Known rows, with every way that one mark hangs from another
J776{J497}: .00, .00, .06, -.17, -.07, -.10, -.18, .07, .07, .02, .12, .02, .13, .22, .02, .03, -.03, .11, .02, -.06, -.03, -.18, .01
J836{J444}: .15, -.06, .13, .04, -.01, -.02, .08, -.02, .09, -.03, -.08, -.16, .01, .06, .03, .25, .07, .11, .08, -.08, .02, -.04, .03
J776{J154{J121 J141 J196} J497{J24}}: -.11, -.14, -.07, -.38, .33, .10, -.49, -.14, .09, -.22, .04, .23, -.08, -.04, .14, .23, -.09, .12, -.18, -.12, -.21, -.13, -.04
J497{J24 J776{J154{J196} J444{J836}}}: .13, -.18, .24, -.27, .12, .13, -.13, .04, .23, .13, -.05, -.23, .14, .10, -.02, .39, .08, .31, .28, -.38, .04, -.14, .12
J497{J24 J776{J154 J444{J836}}}: .15, -.10, .30, -.26, .05, .06, -.05, .04, .25, .21, .02, -.27, .16, .12, -.03, .29, .07, .34, .29, -.37, .09, -.14, .16
J402{J141{J154{J121}}}: -.15, .04, -.01, -.12, .19, .04, -.17, -.33, -.18, -.17, -.16, -.04, .08, -.14, .02, .26, .06, -.19, -.11, .06, -.14, -.05, -.23
J444{J836}: .10, -.07, -.02, .09, .00, .05, .08, -.07, .05, .05, -.01, -.17, .08, .02, .04, .16, .11, .10, .14, -.03, -.11, -.05, .06
J497{J24}: .07, -.03, .04, -.19, -.09, .05, -.21, .05, .04, -.11, .04, -.07, .07, .04, .02, .02, .01, .08, .16, -.18, .00, -.16, .03
J402{J141{J154{J196}}}: -.18, -.06, -.04, -.12, .15, .07, -.20, -.27, -.23, -.21, -.18, .01, .03, -.06, .00, .31, .10, -.17, -.08, .08, -.14, -.01, -.28
J497{J24 J776{J154{J141 J196} J444{J836}}}: .08, -.24, .23, -.29, .16, .12, -.22, -.03, .22, .10, -.03, -.15, .08, .00, -.05, .46, .11, .37, .22, -.32, .06, -.15, .10
J776{J444{J836} J497{J24}}: .21, -.13, .25, -.31, -.18, .04, -.14, .13, .20, .09, .08, -.24, .38, .28, .08, .38, .07, .39, .28, -.27, .07, -.36, .09
J497{J24 J776{J154 J444}}: .10, -.06, .31, -.31, .05, .04, -.09, .08, .22, .20, .03, -.19, .12, .11, -.05, .22, .02, .29, .22, -.36, .14, -.12, .13
J141{J154{J121 J196}}: -.14, -.04, -.11, -.09, .33, .12, -.25, -.28, .00, -.24, -.37, .02, .08, -.19, .06, .15, .01, -.25, -.04, -.06, -.19, -.23, -.23
J141{J154{J121} J402}: -.19, -.03, -.06, -.07, .19, .14, -.22, -.43, -.07, -.12, -.36, .10, .19, -.31, .02, .20, -.03, -.26, .01, .10, -.33, -.32, -.18
J24{J497{J776{J154{J121 J141{J402}} J444}}}: -.05, -.01, .07, -.18, .06, .04, -.27, -.11, .29, .09, -.01, .01, .17, -.01, -.04, .28, .10, .20, .13, -.18, -.03, -.18, .04
J196{J154{J141}}: -.07, -.17, -.15, -.03, .21, .12, -.20, -.22, -.02, -.18, -.08, .09, -.06, -.23, -.02, .24, .29, .10, -.12, .08, -.06, -.02, -.18
J24{J497{J776{J154{J121 J196} J444{J836}}}}: .03, -.02, .04, -.14, .10, .09, -.21, -.03, .33, .07, -.05, -.14, .19, .11, .00, .28, .13, .19, .20, -.29, -.03, -.16, .05
J141{J402}: -.08, -.11, -.04, .01, -.04, .13, -.07, -.15, -.08, -.01, -.09, .14, .08, -.15, -.02, .19, -.04, -.03, .04, .15, -.21, -.08, -.02
J402{J141}: -.07, -.02, .00, -.07, .03, .04, -.07, -.14, -.19, -.09, .03, -.01, .00, -.03, -.01, .26, .06, -.03, -.09, .09, -.06, .11, -.11
J141{J154{J196} J402}: -.24, -.17, -.10, -.07, .13, .17, -.26, -.34, -.13, -.18, -.40, .17, .11, -.18, .00, .26, .03, -.23, .05, .13, -.32, -.25, -.26
J497{J24 J776}: .09, -.06, .21, -.24, -.02, -.02, -.29, .05, .20, .06, .05, -.20, .16, .07, -.10, .16, .04, .20, .31, -.33, .06, -.26, .12

Rows
-.11, -.26, -.21, -.08, .45, .22, -.43, -.29, .03, -.36, -.20, .24, -.09, -.45, .04, .45, .00, -.03, -.20, .03, -.17, -.09, -.10 : J154{J121 J141 J196}
-.22, -.15, -.15, -.08, .29, .24, -.33, -.44, -.09, -.26, -.47, .16, .16, -.33, .04, .34, -.03, -.29, .00, .08, -.39, -.31, -.25 : J141{J154{J121 J196} J402}
.00, .06, .12, -.16, -.03, -.02, -.15, .04, .30, .16, .04, -.10, .15, .19, -.04, .12, .12, .20, .18, -.25, .07, -.12, .06 : J24{J497{J776{J154 J444}}}
.01, -.11, .02, -.12, .36, .26, .09, -.06, .05, -.01, -.20, .05, -.04, -.12, .13, .29, -.08, .03, -.19, -.10, -.03, .14, -.03 : J776{J154{J121 J196} J444}
-.02, .04, .07, -.34, .02, -.06, -.19, .06, .07, .04, .17, .07, -.01, .28, .11, -.09, -.10, .14, -.04, -.14, -.08, -.06, .03 : J776{J154 J497{J24}}
.13, -.17, .10, -.37, .23, .23, -.18, .00, .20, -.02, -.07, -.09, .20, .14, .21, .45, -.04, .26, .05, -.30, -.13, -.19, .04 : J776{J154{J121 J196} J444{J836} J497{J24}}
-.05, .04, -.03, -.14, .12, .03, -.31, -.04, .29, .00, -.02, -.03, .09, .09, -.02, .12, .08, .09, .13, -.24, -.08, -.13, .02 : J24{J497{J776{J154{J121 J196}}}}
.07, .00, .12, -.12, -.11, -.01, -.19, .04, .33, .13, .02, -.20, .29, .18, -.05, .24, .19, .26, .32, -.28, .06, -.24, .07 : J24{J497{J776{J444{J836}}}}
-.13, -.16, -.12, -.06, .28, .15, -.32, -.38, .00, -.19, -.11, .26, .01, -.52, .00, .39, -.03, -.01, -.16, .16, -.22, -.16, -.02 : J154{J121 J141{J402}}
-.10, -.11, .05, -.11, .39, .05, -.20, -.17, .15, .05, -.06, .06, -.10, -.17, -.06, .27, -.01, .09, -.08, -.11, -.07, .02, .04 : J497{J776{J154{J121 J141 J196}}}
-.17, -.34, -.23, -.07, .43, .31, -.48, -.39, -.03, -.37, -.26, .34, -.03, -.56, .03, .59, -.02, -.05, -.17, .13, -.32, -.15, -.11 : J154{J121 J141{J402} J196}
.01, .00, .08, -.15, .07, .01, -.22, -.09, .34, .11, .02, -.10, .17, .04, -.02, .26, .16, .24, .17, -.24, .01, -.17, .07 : J24{J497{J776{J154{J121 J141} J444{J836}}}}
.00, -.06, .15, -.29, .23, .02, -.32, -.11, .20, .03, .04, -.05, .00, -.11, -.05, .19, .00, .19, .09, -.28, -.02, -.15, .12 : J497{J24 J776{J154{J121 J141}}}
-.17, -.05, -.07, -.13, .26, .12, -.25, -.34, -.20, -.26, -.23, .00, .06, -.16, .03, .36, .06, -.21, -.11, .05, -.19, -.05, -.27 : J402{J141{J154{J121 J196}}}
-.09, -.21, -.21, -.04, .34, .25, -.31, -.39, -.02, -.27, -.19, .14, .02, -.45, .01, .41, .22, .02, -.15, .10, -.23, -.12, -.18 : J196{J154{J121 J141{J402}}}
-.20, -.37, -.17, -.04, .20, .20, -.37, -.25, -.09, -.26, -.17, .35, -.10, -.34, -.04, .48, .05, .04, -.11, .20, -.22, -.06, -.13 : J154{J141{J402} J196}
-.02, -.23, .14, -.44, .13, .09, -.28, .03, .11, -.03, .04, .15, .02, .13, .11, .37, -.01, .34, -.08, -.15, .03, -.10, -.04 : J776{J154{J141 J196} J444 J497{J24}}
-.11, -.23, -.17, -.02, .19, .18, -.24, -.29, -.06, -.18, -.13, .15, -.02, -.30, -.02, .33, .27, .08, -.10, .15, -.16, -.06, -.19 : J196{J154{J141{J402}}}
